Every row comes from one small tree of marks. The marks that hang from a mark follow it in brackets, in the order of their numbers. Every link used is in the known rows. Which tree was each row made from?
Known rows:
K970[K201 K740[K357 K631[K579]]]: +1.75	-0.69	-3.01	+0.24	+5.10	+0.37	+4.64	-0.32	-0.90	+0.67	+4.92	+1.06	-4.49	-4.21	-0.07	+6.67	+1.91	+3.00	+3.69	-0.52	+1.12	+5.18	-5.30	-3.72	-6.79
K740[K201]: -0.50	-2.88	-1.62	+1.70	+2.64	-2.00	+1.57	-1.24	-3.85	+0.46	+1.87	-1.21	-1.63	+0.43	-0.11	-0.40	-0.75	+2.27	+0.27	-1.97	-0.30	+0.37	-2.26	-1.13	-0.36
K579[K357]: +0.39	-2.38	-0.35	+1.38	+3.14	-0.64	+0.90	+1.21	-3.05	-1.63	-0.76	+0.10	-2.21	+0.17	+0.96	+0.16	-0.71	+4.58	+0.15	-1.07	+0.55	+4.21	-2.37	-0.92	-1.39
K357[K201[K579 K740]]: -1.08	-2.18	-3.00	+1.19	+2.64	+1.03	+1.38	-0.95	-4.16	+3.49	+0.19	-1.81	-1.33	+1.51	+1.42	-0.33	-0.36	+3.93	-1.05	-0.19	-3.03	+3.32	-2.00	-1.61	-2.30
K984[K201[K357 K579] K555]: -2.00	+0.61	-1.23	-3.28	+5.22	-7.40	-1.17	-0.19	-4.51	+0.85	+0.15	+2.01	-1.74	+1.61	+4.60	-2.91	-1.05	+3.82	-3.18	+1.65	-1.54	+1.18	+1.70	-1.89	-0.87
K579[K970]: -0.09	-1.22	-0.97	+0.45	+2.54	-0.74	+0.23	+2.18	-4.14	+2.33	+2.02	+1.24	-2.75	-1.50	+0.48	-0.79	-0.47	+1.42	-2.28	-0.59	+2.11	+4.35	-2.15	-0.22	-0.97
K631[K357[K970[K201[K984]]] K579 K740]: +0.64	+1.80	-1.17	+3.73	+2.77	-4.30	+4.69	+5.59	+1.85	+0.36	+0.02	+0.27	-1.98	-2.96	-5.34	-4.64	+0.52	+1.53	+5.49	-2.42	+0.81	+6.77	-5.15	-5.05	-6.22
K970[K631]: -0.49	-0.07	+0.48	-0.26	+2.58	-1.82	-1.55	+2.61	+1.17	-0.01	+2.77	+0.65	-1.32	-0.69	-1.59	-0.33	-1.54	+4.39	-0.93	-3.09	+1.18	+2.01	-0.91	-0.40	-2.23
K984[K201[K357[K970]] K555]: -2.71	+0.22	-1.84	-1.63	+5.79	-7.02	-2.00	+0.66	-4.89	+0.08	+1.10	+4.23	-2.32	+0.48	+3.20	-3.65	-1.89	+3.42	-3.74	+1.91	-0.16	+1.21	+1.29	-1.99	-0.35
K740[K579[K357]]: -1.15	-0.59	-0.64	+2.45	+2.23	-0.49	+2.41	-1.26	-3.08	-0.12	-0.93	+0.16	-2.71	+0.63	-0.86	+0.43	+0.10	+2.62	+0.01	-0.21	-1.14	+3.53	-3.67	-0.55	-1.56
K201[K579 K740[K357] K984]: +2.14	-1.24	-2.48	-1.78	+1.27	+1.83	-0.29	-2.86	-0.99	+5.50	-0.44	-2.14	-3.00	+3.41	+1.67	+0.54	+0.34	+4.09	+1.72	-3.40	-6.93	+4.78	-2.41	-3.48	-4.49
K631[K740[K579]]: +0.25	+1.14	+0.48	+2.44	+1.68	-1.89	+2.54	+2.44	-1.10	+1.55	-0.65	+0.79	-2.06	-0.39	-2.78	-2.44	+0.55	+1.00	+2.54	-0.50	-0.54	+3.36	-0.16	-1.55	-2.08
K579[K970[K201 K631]]: +0.21	-1.16	-1.66	-0.10	+2.93	-0.62	+0.38	+2.75	-2.57	+2.03	+5.77	+1.41	-3.57	-3.57	+0.57	+2.82	-0.28	+3.41	-1.42	-1.83	+3.86	+5.28	-3.71	-0.61	-3.77
K984[K201[K357 K579[K970]] K555]: -1.86	+0.40	-1.54	-3.01	+5.23	-6.86	-0.90	+0.26	-5.63	+1.65	+0.98	+2.77	-2.77	+0.61	+5.32	-2.48	-0.89	+3.44	-3.77	+2.30	-0.46	+2.30	+0.76	-1.68	-1.40
K201[K579[K970] K740[K631] K984]: +2.79	+0.00	-1.51	-0.89	+1.20	+3.15	-1.86	-2.21	-2.08	+8.87	+2.55	-0.53	-3.24	+0.45	+2.88	+0.56	+0.80	+3.57	-0.12	-2.75	-3.86	+6.51	-2.99	-1.41	-5.24
K631[K357[K201[K984] K970] K579 K740]: -0.34	+1.33	-1.53	+4.85	+2.75	-2.81	+5.83	+4.84	+1.05	+0.27	-0.87	+0.26	-2.15	-2.29	-6.02	-6.06	+0.15	+2.29	+4.97	-2.33	-0.19	+6.38	-5.48	-4.68	-6.09
K631[K357]: -0.45	-1.34	-1.58	+0.14	+2.56	-2.77	+1.12	+3.09	+0.42	-0.13	-1.59	-0.24	-0.64	+1.10	-2.27	-4.05	-0.78	+2.69	+0.56	-1.51	+0.11	+2.30	-1.98	-2.33	-1.90
K579[K357[K201[K740 K984]] K970[K631]]: +0.89	-3.80	-2.19	+2.08	+2.89	+3.33	+1.28	+1.18	-4.02	+1.79	+3.06	+1.48	-5.36	-2.83	+2.24	+2.38	-0.62	+6.83	-0.21	-1.64	+1.52	+7.99	-5.52	-0.90	-5.72
K970[K357[K201[K579 K984]] K631 K740]: +0.87	-0.79	-2.66	-1.83	+2.67	+3.29	+1.24	+3.63	+3.52	+0.64	+5.22	-1.84	-3.44	-2.19	-0.81	+4.18	+0.16	+8.67	+0.90	-2.23	-0.79	+8.26	-3.23	-2.93	-8.76
K984[K201[K357 K579[K970] K740[K631]]]: -1.10	-1.10	-2.37	-0.61	+3.44	-3.20	-2.93	-0.66	-4.85	+3.96	+0.35	+1.75	-3.31	+0.20	+5.47	-0.79	-0.06	+2.53	+0.16	+4.51	-3.03	+4.30	-1.15	-2.68	-3.28
K201[K357]: -0.10	-0.93	-1.45	-1.28	+2.95	-1.27	+0.15	+1.12	-1.56	+0.65	-0.96	+0.45	-2.49	+2.45	+0.29	-1.62	-1.21	+3.64	-0.70	-0.32	-0.42	+2.85	-1.22	-1.38	+0.19
K357[K201[K579 K740[K631] K984[K555]] K970]: -1.49	+0.29	-3.58	+2.39	+3.92	+2.60	+0.43	-2.75	-3.94	+6.29	+3.61	+1.87	-2.66	+1.24	+0.67	-0.90	-0.85	+5.29	-3.32	-1.69	-2.76	+4.51	-4.23	-1.74	-4.58
K740[K201[K984[K555]] K357[K970[K631[K579]]]]: -0.96	-1.40	-3.00	+2.21	+4.55	-1.43	+3.75	-3.13	-1.79	-0.21	+3.83	+2.35	-5.07	+0.39	-1.43	+0.77	-1.01	+4.27	+1.15	-3.70	-1.12	+1.18	-7.21	-3.33	-4.72
K984[K201[K579[K970]]]: -2.14	-0.40	-0.90	-0.25	+2.71	-5.44	-1.51	+0.74	-5.32	+1.27	+1.12	-0.02	-1.27	-0.52	+2.83	-1.20	-0.20	+1.30	-1.48	+2.14	-1.89	+3.29	+0.00	-2.01	-1.67
K631[K357[K201[K984[K555]]] K579[K970[K740]]]: +0.36	-0.55	-2.46	+0.91	+3.47	-1.89	+5.79	+2.79	-0.81	+1.09	+0.92	-0.67	-3.04	-3.64	-2.67	-2.53	+0.42	+2.80	+1.47	-3.01	+1.05	+6.48	-5.71	-3.08	-5.60
K740[K201 K579[K357[K970]]]: -2.27	-2.18	-2.47	+5.43	+2.66	-0.45	+3.62	-3.87	-5.32	+0.09	+1.46	+0.38	-3.88	+0.53	-0.65	+1.28	-0.24	+2.49	+0.38	+0.54	-1.09	+2.52	-6.80	-1.38	-2.37

Write each row's tree:
+0.80	-0.69	-1.82	-0.29	+1.92	+1.03	+1.27	-1.06	+1.08	+2.08	+5.26	-0.37	-4.86	-1.66	-1.66	+3.91	-0.33	+4.98	+1.38	-2.94	-1.15	+4.57	-2.83	-2.19	-5.78 -> K970[K631 K740[K201[K357 K984] K579]]
+2.09	+0.64	-1.08	-2.69	+1.00	+1.98	+0.11	+1.54	+0.73	+4.35	+4.34	-2.14	-3.28	-0.60	+0.29	+2.18	+0.53	+5.55	-0.81	-4.00	-1.84	+8.50	-3.02	-2.05	-6.40 -> K201[K579[K970[K357 K631 K740]] K984]
-0.83	+0.61	-0.04	+3.59	+3.29	+1.02	+2.58	-2.70	-2.22	+1.12	+0.39	+2.56	-3.39	-0.41	-0.35	+1.46	+0.91	+3.06	+0.90	+0.82	+0.05	+2.91	-5.60	+0.20	-3.42 -> K740[K579[K357] K631]
-0.54	+0.73	-1.83	-0.20	+2.49	-0.34	+2.24	-0.85	-2.30	+3.20	+3.82	+1.53	-4.56	-1.21	-0.58	+1.89	+0.22	+3.12	-1.68	-1.92	+0.85	+4.59	-4.33	-0.41	-3.44 -> K740[K579[K970[K201[K357 K984[K555]] K631]]]
-1.47	+0.63	-1.21	-2.05	+5.39	-6.60	-0.59	+0.75	-4.60	+2.06	+2.33	+3.10	-2.07	-1.61	+4.31	-1.94	-0.13	+2.78	-2.94	+1.87	+0.21	+2.38	+0.55	-1.94	-3.60 -> K984[K201[K579[K970[K740[K631[K357]]]]] K555]
+0.02	-0.07	-2.64	+0.84	+4.40	+2.39	+4.91	-2.88	-1.51	+2.05	+2.83	+2.66	-5.02	-1.32	-0.96	+3.75	+1.25	+3.57	+1.08	-0.23	-1.36	+3.38	-4.09	-2.19	-5.84 -> K970[K740[K357[K201[K984[K555]]] K579 K631]]
+1.10	-0.46	-1.24	+2.57	+1.31	-0.42	+4.12	+0.25	-2.65	+3.18	+1.09	+0.64	-4.70	-0.45	-1.57	-1.20	+0.75	+1.90	+3.57	-1.15	-0.75	+4.63	-2.92	-2.08	-3.34 -> K631[K740[K201[K357 K984] K579[K970]]]
-0.99	-2.38	-3.75	+0.78	+2.84	+2.00	+1.64	+1.68	-1.04	+0.69	-0.08	-1.23	-2.39	+0.43	+0.19	-0.09	+0.22	+5.27	+0.80	+0.92	-1.82	+5.20	-3.74	-1.92	-3.76 -> K970[K357[K201[K740[K579]]]]
-2.91	-0.40	-1.70	+0.15	+3.68	-5.21	-2.77	+1.41	-3.33	-0.60	+1.22	+2.31	-2.26	+0.10	+1.28	-2.01	-1.74	+3.05	-1.09	+2.47	-1.21	+2.84	-0.37	-2.64	-1.42 -> K984[K201[K357[K970[K631]]]]
+2.61	-1.23	-3.12	-1.88	+3.48	+0.47	+0.28	-0.76	-1.20	+4.66	+3.78	+0.33	-2.41	-1.16	+1.30	+1.65	+0.56	+4.78	+0.97	-4.52	-0.53	+4.19	-1.97	-2.12	-4.35 -> K970[K201[K740[K631[K357]] K984[K555]]]
+2.05	-1.29	-0.41	+0.82	+2.78	-0.51	+1.74	+0.98	+1.12	-0.42	+5.19	-1.56	-3.90	-4.52	-1.43	+3.81	-0.31	+5.34	+3.06	-4.59	+0.27	+5.98	-3.83	-2.66	-6.66 -> K970[K631[K579[K357]] K740[K201[K984]]]
+1.63	-2.58	-2.87	-0.82	+3.81	+0.27	+3.24	-1.50	-2.01	+0.89	+3.16	+0.18	-4.41	-0.77	-0.05	+3.01	+0.15	+3.60	+1.58	-2.66	-1.46	+2.92	-2.02	-3.29	-4.19 -> K970[K740[K201[K984[K555]] K357]]
+0.62	-1.25	-2.07	-0.20	+3.08	-1.16	+2.28	+0.12	-3.35	+0.95	+2.61	-1.93	-1.73	+0.01	+1.75	+3.62	+0.60	+4.35	-0.05	-1.64	+0.15	+4.89	-3.41	-1.96	-3.09 -> K970[K201[K579[K357]]]
-1.10	+1.47	-0.60	+2.33	+3.25	-1.69	-0.70	+1.82	-0.52	+2.31	+4.49	+2.62	-2.53	-0.17	-2.02	-1.84	-1.67	+4.16	-1.67	-2.56	+0.66	+3.56	-2.57	-1.96	-4.09 -> K357[K970[K631[K740[K201[K579 K984[K555]]]]]]
-1.21	-0.06	-3.13	+2.81	+3.72	-2.30	+3.40	+1.57	-0.32	+1.41	-0.31	-0.10	-1.87	-1.09	-3.32	-4.98	-0.77	+3.16	+1.15	-2.73	-1.31	+5.01	-6.09	-3.75	-4.80 -> K631[K357[K201[K740 K984[K555]] K970] K579]
-0.16	-0.13	-3.36	-0.18	+3.60	-1.75	+1.49	+2.36	+0.02	+2.15	+2.52	+0.72	-1.92	-0.02	-1.91	-1.44	-0.51	+3.83	-0.90	-2.02	+0.11	+5.24	-3.42	-3.82	-5.06 -> K631[K357[K970[K201[K579 K984[K555]] K740]]]
-1.79	-0.69	-2.08	-1.51	+4.78	-5.33	-2.78	+0.52	-4.06	+1.96	+1.80	+3.24	-2.91	-1.79	+4.26	-1.95	-0.61	+3.29	-1.93	+2.00	-1.15	+2.49	+0.94	-1.66	-3.28 -> K984[K201[K740[K579[K970[K357 K631]]]] K555]
+2.20	+0.87	-1.31	-1.11	+1.63	-1.49	+2.26	+3.63	+3.52	+2.33	+4.45	-1.19	-2.20	-1.35	-2.36	+1.44	+0.62	+6.24	+3.69	-5.59	+0.23	+6.19	-3.14	-3.64	-8.00 -> K970[K201[K579 K984] K631[K357 K740]]
-1.28	-0.67	-1.34	+0.03	+3.13	-4.06	-3.34	-0.90	-4.02	+3.06	+0.44	+0.37	-1.04	+0.02	+3.95	-1.02	+0.00	+1.97	+0.31	+2.70	-3.93	+2.49	+0.51	-2.41	-2.84 -> K984[K201[K579 K740[K631]]]
-0.64	+0.42	-1.87	+0.46	+1.74	+0.26	+2.13	-0.74	-2.07	+3.04	+3.58	+0.87	-4.41	-1.20	-1.15	+2.37	+0.37	+2.70	-0.75	-1.60	+0.37	+5.14	-4.73	-0.70	-3.50 -> K740[K579[K970[K201[K357 K984] K631]]]
+0.55	-0.42	-0.99	+1.22	+3.19	-2.38	+2.95	+1.59	-2.72	+0.90	+1.84	-0.70	-3.55	-3.52	-0.41	-0.06	+0.18	+0.89	+1.00	-0.85	+1.15	+5.62	-4.41	-2.04	-2.81 -> K631[K579[K970[K740[K201[K357]]]]]
-0.45	-2.16	-1.49	+3.20	+3.87	+0.27	+0.22	+1.32	-2.47	-1.11	+2.97	+1.85	-3.73	-1.56	+0.26	+1.97	-1.38	+5.46	-0.41	-0.28	+1.42	+5.73	-4.39	-2.09	-4.38 -> K579[K357[K970[K631 K740[K201]]]]
+1.67	+1.15	+0.32	+2.67	+2.77	-3.57	+4.44	+4.87	-1.89	+1.12	+1.60	+0.14	-2.99	-5.07	-1.85	-1.29	+1.26	+0.28	+4.14	-1.40	+2.58	+6.68	-3.25	-2.50	-4.05 -> K631[K579[K970[K201]] K740]
+1.70	+0.58	+1.63	+3.60	+2.94	-3.51	+4.11	+4.38	-0.79	-1.71	-1.80	-0.34	-2.30	-3.15	-1.91	-2.55	+0.63	+2.12	+5.30	-1.48	+0.90	+5.98	-2.73	-2.62	-3.54 -> K631[K579[K357] K740]
+0.23	-2.52	-3.02	+0.65	+2.52	-0.20	+4.57	-4.50	-2.85	+0.91	+1.20	-1.57	-3.87	+2.90	+0.11	+1.95	+0.33	+3.65	+2.52	-2.99	-3.99	+1.20	-5.84	-3.40	-3.68 -> K740[K201[K579 K984] K357]
+1.11	-0.18	-0.50	+1.11	+2.53	-1.90	+2.82	+1.25	-2.53	+1.48	+2.67	-1.46	-3.05	-4.03	-1.25	+0.10	+0.39	+0.87	+1.15	-2.77	+0.52	+5.83	-4.02	-1.90	-3.12 -> K631[K579[K970[K740[K201[K984]]]]]
-1.17	-1.80	-1.78	+0.52	+3.38	-4.24	-3.19	+0.44	-3.25	+1.70	-0.08	+1.53	-1.33	-1.00	+2.57	-2.34	-0.39	+1.89	+1.45	+2.45	-2.60	+2.11	+0.46	-2.60	-2.62 -> K984[K201[K740[K631[K357]]]]
-0.82	-1.78	-3.15	+0.63	+3.22	+1.20	+4.95	-1.86	-3.29	+0.84	+0.42	+0.30	-4.02	+1.68	-0.33	+1.46	+0.31	+3.98	+0.58	-1.40	-2.31	+3.23	-5.43	-2.60	-3.69 -> K740[K357[K201[K579[K970] K984]]]
-0.01	+0.09	-1.71	+2.61	+3.07	-0.07	+6.25	+0.65	-2.77	+1.64	+0.14	+2.95	-5.10	-0.68	-1.86	-0.83	+1.10	+2.26	+2.82	-0.39	-0.36	+4.02	-3.48	-2.36	-4.58 -> K631[K740[K357[K201[K984[K555]]] K579[K970]]]
+0.82	-1.90	-1.47	+2.68	+2.39	-3.33	+3.85	+4.12	+0.18	+0.23	-1.20	+0.24	-1.86	-0.18	-2.73	-4.67	+0.04	+2.27	+5.12	-1.05	+0.62	+2.55	-2.10	-3.73	-3.96 -> K631[K357 K740[K201]]
